Each row was made from one small tree. Brackets hold a mark, then the marks that hang from it, in the order of their numbers. Every link used is in the known rows. Write each row's tree.
Known rows:
(Z579 (Z95 (Z167 (Z270 (Z719 Z694)))) (Z190 Z782)): [ 14  26 -18  37  56   3  47  19 -21  32  12  31 -68 -38 -25 -11 -16  -6
   8 -10  -7  17 -38 -47 -16 -67 -21]
(Z190 Z782): [ 12  18   1  -8  -6  -6   9  -2  -2  16 -18   5 -31 -35   3   9   3  14
  13 -19  -2  -3 -18  -6  -9 -20 -37]
(Z480 Z178 (Z719 Z694)): [ 16  45 -17  -3  14   2  13   4  -8   7 -28  12 -16 -21 -17   4  26   3
   8  33   5 -25 -10 -19  17 -37 -18]
(Z270 Z167 Z719): [ 14   4  13  21   2 -29  26   4  -6  43 -31  15 -12 -15   5  -5   9  14
  -2 -25  11 -29 -14 -19   4 -20 -28]
(Z167 Z95 (Z270 (Z719 (Z694 (Z587 Z654))))): [ 26  27 -18  -7  63  16  61 -27  11   7  -2   2 -28 -35  -4 -24  21  -5
   5  40  -8  -3 -69 -21  20 -54 -14]
(Z95 (Z167 (Z270 (Z719 Z694)))): [ 17  12 -10  17  26  -8  45   9 -14  25 -16  16 -29 -18 -15  -3  -8  -6
  12 -16  20  -2 -36 -30   8 -37 -10]
(Z654 (Z782 (Z190 (Z579 (Z95 (Z167 Z270)))))): [ 18  39 -18  46  38  -3  46  15 -18  23  17  22 -46 -36  22  13 -18 -25
   3 -15  -2  16 -39   1 -12 -33 -29]
(Z587 (Z654 (Z782 (Z190 (Z579 Z95)))) (Z694 Z719)): [ 52  56   9  22  82   1  16  24 -22  19  13  10 -29 -29  16 -17   7 -29
  -8  35 -32 -12 -39 -51  -2 -39 -69]
(Z167 Z95 (Z270 (Z719 (Z694 (Z587 (Z654 (Z782 Z190))))))): [ 37  29 -21  15  75  22  61 -24   9  14   2   1 -30 -36  23 -27  13  -2
   6  39  -2  -9 -78 -37  20 -61 -20]
(Z391 Z898): [  5  13  -1  -5 -14 -20  16  -2  -2  24 -34  10 -13  -2   6   8   4   4
  -6 -15 -14 -13  -4  23   0 -20 -38]
(Z579 (Z95 Z167) (Z190 Z782)): [  7  18 -12  28  24  -5   3  11 -21  33   5  41 -54 -24 -16  -6  -4 -10
   6 -18 -21  14 -27 -11 -25 -37 -32]
(Z898 Z391): [ 11  14  -7 -19   3 -23  15   1  -7  32 -20  16 -17 -16  11  10  -1  14
   9 -27 -30 -13 -24  -1  -2 -10 -19]
(Z190 (Z579 (Z95 (Z167 Z270)))): [  7  37 -16  26  27  -8  46  14 -16  15  14  25 -44 -34  -4  16 -11 -28
   1 -14  -6  23 -28  18 -12 -24 -22]
(Z587 (Z654 (Z782 (Z190 (Z579 (Z95 Z167))))) (Z694 Z719)): [ 52  51  10  39  76  -1  11  37 -33  23  16  24 -31 -16   7 -21   3 -44
  -1  29 -22 -13 -50 -46  -8 -33 -66]
(Z95 (Z167 (Z270 Z719))): [ 20  -2  -7  14  16 -18  40  10 -16  29 -17  22 -22 -10   2  15  -6   0
   4 -21  15   0 -30  -8   8 -11 -19]
(Z587 (Z654 (Z782 (Z190 Z579)))): [ 33  35   2  25  33  -3   4  -6   0  19  11   8 -23 -32  31  -6  11  -8
  -5   7  -7 -17 -28  -3  -5 -28 -47]
(Z270 Z719): [ 22   5   7  -4  15 -24  17  -2  -4  33 -27  10 -12 -15   6   2  11  10
  -1 -21   2 -10 -15 -16   4 -18 -26]
(Z654 (Z782 Z190)): [ 18  14  -4  11   9 -10   6  -7  -5  27 -24   9 -14 -19  28   7   0  11
   4 -19   0  -9 -25 -17   3 -24 -31]
(Z480 Z719): [ 17  13   0 -10   3  -9   8  -5  -9  14 -32  18 -21 -14  -2  19   9   8
  -4   1  -2 -15 -10   0   0  -3 -30]
(Z694 Z719): [ 30  17   1 -15  17 -21   4  15 -18  21 -30  -1  -6 -13  -6  19   9   5
  -3 -12  -9  -5 -20 -21   7  -8 -29]
(Z190 (Z782 Z654)): [ 18  19   9  -6   8  13   6   1   9  27 -17   0 -31 -29  16 -14  10  24
  10  -8  -7 -10 -12   0  -5 -26 -42]
(Z178 Z898): [  8  16  18  -1   2  -2   8 -10  -8  22 -32   6 -11 -25   8  12   2   4
  -2 -16 -22  -2 -23   7   1 -18 -19]
(Z719 (Z694 (Z587 (Z654 Z782)))): [ 25  39 -14  -5  45  18  14 -39   8   6 -15   9 -17 -28   1 -24   7 -12
  20  27 -10 -26 -56 -22   6 -38 -40]
(Z694 Z587): [ 19  28  -1 -12  10  -5   7 -34  -6  20 -30   7  -9 -21   3   2  11   4
   9  -6 -15  -9 -32   2   7 -12 -28]
(Z719 (Z694 Z587)): [ 18  43  -3  -7  20   5  11 -33  -6  13 -30   2 -14 -29 -13 -15   7  -2
  19  -2  -9 -11 -38 -19   6 -37 -20]
(Z587 (Z654 (Z782 (Z190 Z579))) (Z694 Z719)): [ 61  50  12  17  58  -1   1  21 -22  16   4   1 -18 -26  21 -12   9 -14
  -4  32 -17 -28 -37 -49   5 -28 -66]
(Z587 (Z654 Z782) (Z694 Z719)): [ 43  26  -3 -14  49   0   7  11 -11   9 -19  11  -7  -9   8  -6   5  -9
   3  35 -15 -30 -42 -49  12 -17 -63]

Which tree is each row?
[  9   1  -1  17   7 -22  39   8   4  36 -24  13 -17 -17  10 -15  18   6
  -2 -16  11 -15 -34  -8   2 -29 -12]	(Z270 (Z167 Z95) Z719)
[ 16  43  11  26  30 -15  16   3 -15  31   5   9 -32 -38  12  -1   9 -12
  -8 -16 -24  15 -12  -3 -11 -38 -31]	(Z782 (Z190 (Z579 Z95)))
[ 13  38  -2  26  22 -15  18  12 -16  24   5  27 -34 -26  -9  -3   0 -36
   3 -21  -9  12 -24  17 -23 -23 -28]	(Z190 (Z579 (Z95 Z167)))
[  5  25 -13  10  28  -5   7  -2  -9  31   1  26 -52 -38  -8   1  -1   5
  -1 -12 -32  16 -15 -18 -20 -44 -33]	(Z579 Z95 (Z190 Z782))
[ 21  41  -5  49  33 -10  18  15 -18  30  10  26 -36 -26  16  -5  -8 -33
   5 -23  -5   6 -35  -2 -23 -31 -34]	(Z654 (Z782 (Z190 (Z579 (Z95 Z167)))))
[ 30  49   2  41  62  20  60  33  -3  28  23   6 -67 -52  -5 -30  -8 -15
  14  -1   4   6 -34 -19 -19 -64 -34]	(Z190 (Z579 (Z95 (Z167 (Z270 (Z719 Z694))))) (Z782 Z654))
[ 20  51   9  14  36  13  22  12   7  25  12   1 -51 -52  14 -17   8  -2
   3  -3 -21   6 -11  11 -24 -42 -48]	(Z190 (Z579 Z95) (Z782 Z654))
[  6  15  -5  22  16 -11  42   9   6  32 -23   8 -21 -25  -7 -31  16   1
   8 -12  16 -16 -38 -28   1 -55  -5]	(Z270 (Z167 Z95) (Z719 Z694))
[ 30  38  -3  13  48  17   7 -35  -1  16 -13   6 -17 -27  12 -29  11  -4
  13  24 -13 -26 -55 -36  12 -46 -39]	(Z719 (Z694 (Z587 (Z654 (Z782 Z190)))))
[ 29  62 -16  -3  25  11  13 -20 -12   4 -30   9 -11 -24 -17  -4  30   2
  17  46  -4 -31 -28 -14  21 -34 -21]	(Z480 Z178 (Z719 (Z694 Z587)))
[ 32  36   5  36  53   9  56  31  -4  32  22  12 -62 -43  12 -14  -4  -9
   5  -7   0   8 -28   2 -19 -40 -43]	(Z190 (Z579 (Z95 (Z167 (Z270 Z719)))) (Z782 Z654))
[ 24  34  12  25  21 -10  31 -20  -9  38 -32   6 -13 -26 -11 -30   8   6
  16  -8   8 -37 -37 -36   6 -42 -23]	(Z270 Z167 (Z719 (Z694 Z587)))
[ 30  35  20  25  18   3  -3   3  -2  37  -2  -4 -20 -28  31 -18  17  12
  -9 -12 -13  -9  -2   4  -2 -32 -32]	(Z782 (Z190 Z579) Z654)
[ 17  36  10  44  25 -15  10  16 -25  35   8  24 -35 -24   3  -9   4 -29
  -1 -24 -12  13 -24   3 -17 -29 -27]	(Z782 (Z190 (Z579 (Z95 Z167))))
[ 19  21  -6  -9  33   6  10 -15   3   8 -17  22 -13 -15  16 -16   3  -7
   6  30 -12 -31 -36 -27   9 -22 -57]	(Z587 (Z654 Z782) Z694)
[ 49  32  -8 -15  54   1   9 -13  -8  11 -16   4  -6 -18   8   3  12  -5
   5  29 -18 -27 -57 -21  10  -8 -53]	(Z694 (Z587 (Z654 Z782)) Z719)
[ 31  41   0  26  14 -12   7  -1  -5  22  -2   1 -23 -37  31   5   0  -3
   3 -22   0  -7 -22  -3  -9 -28 -35]	(Z654 (Z782 (Z190 Z579)))
[ 33  33  -8  56  55 -13  57  21 -20  35  18  21 -47 -33  24   6 -15 -22
   1 -19   7   9 -40 -15 -12 -37 -33]	(Z654 (Z782 (Z190 (Z579 (Z95 (Z167 (Z270 Z719)))))))
[ 22  26   1  19  45   4  40 -20   9  27 -14   9 -19 -24  -7 -50  30  -8
   7  29  -1 -33 -62 -25  11 -52 -20]	(Z270 (Z167 Z95) (Z719 (Z694 (Z587 Z654))))
[ 13  42 -13  27  24   0  48  21 -16  12  21  18 -64 -51  -3  15 -16 -21
  11 -12  -4  23 -34  12 -24 -30 -36]	(Z190 (Z579 (Z95 (Z167 Z270))) Z782)
[ 10  19  -5  32  37  12   1  14 -11  43   5  37 -54 -20  -3 -26   2   1
   2  -8 -26   5 -20  -7 -22 -43 -37]	(Z579 (Z95 Z167) (Z190 (Z782 Z654)))
[ 37  64  -6   9  53  36  19 -23  -5  -2 -18  12 -15 -31  -1 -11  24  -9
  12  77 -21 -47 -57  -9  19 -40 -35]	(Z480 (Z178 Z898) (Z719 (Z694 (Z587 (Z654 Z782)))))
[ 38  22  11 -19  43  -5  -2  12 -18  13 -21  10  -5  -6  -7  -7  17  -6
  -4  33 -23 -24 -29 -46  17 -14 -55]	(Z587 Z654 (Z694 Z719))
[ 45  27   5 -19  47  -4   2 -12 -15  15 -18   2  -4 -12  -8   0  23  -3
  -3  26 -26 -20 -46 -17  15  -6 -46]	(Z694 (Z587 Z654) Z719)
[ 68  56   8  17  61  -2   4  -4 -17  16   6  -6 -16 -32  21  -4  16 -11
  -2  25 -20 -24 -51 -22   2 -19 -58]	(Z694 (Z587 (Z654 (Z782 (Z190 Z579)))) Z719)
[ 54  30   5   3  58   0   3 -10 -16  21 -15   1  -6 -15  18  -2  17   1
  -1  26 -22 -26 -55 -34  16 -16 -51]	(Z694 (Z587 (Z654 (Z782 Z190))) Z719)
[ 29  29   5  50  49 -18  49  24 -25  40  16  19 -44 -30   9   4  -4 -17
  -7 -21  -2  16 -28 -11  -6 -36 -25]	(Z782 (Z190 (Z579 (Z95 (Z167 (Z270 Z719))))))
[ 34  72  -3  33  75  17  25 -24  -2  16  18   8 -37 -48   9 -35  10 -31
   7  30 -25  -9 -53 -25  -7 -62 -45]	(Z719 (Z694 (Z587 (Z654 (Z782 (Z190 (Z579 Z95)))))))
[ 19  31  -1  20  26  -3  43 -15   2  31 -26   5 -18 -30  -7 -40  19  -2
  15   1   6 -23 -56 -25   5 -53  -9]	(Z270 (Z167 Z95) (Z719 (Z694 Z587)))
[ 15  36   4  47  43  11  37  20 -13  36  16  17 -42 -27  21 -10   0 -10
  -6  -5 -13  14 -21  10  -4 -39 -27]	(Z782 (Z190 (Z579 (Z95 (Z167 Z270)))) Z654)
[  1  17 -25  27  31   2  32  10 -22  25  11  38 -64 -32 -11  14 -17  -2
   2 -11 -19  25 -32  -9 -17 -39 -26]	(Z579 (Z95 (Z167 Z270)) (Z190 Z782))
[ 38  45   9  22  40   5   2  -5  -7  16   6  12 -24 -30  30 -21   7 -14
   1  26 -14 -26 -32 -29   2 -34 -61]	(Z587 (Z654 (Z782 (Z190 Z579))) Z694)
[ 36  59   1  30  66   7  21 -25  -4  22  17  14 -32 -41  25 -19  13 -23
  -2  24 -31  -8 -47  -2  -8 -37 -54]	(Z694 (Z587 (Z654 (Z782 (Z190 (Z579 Z95))))))
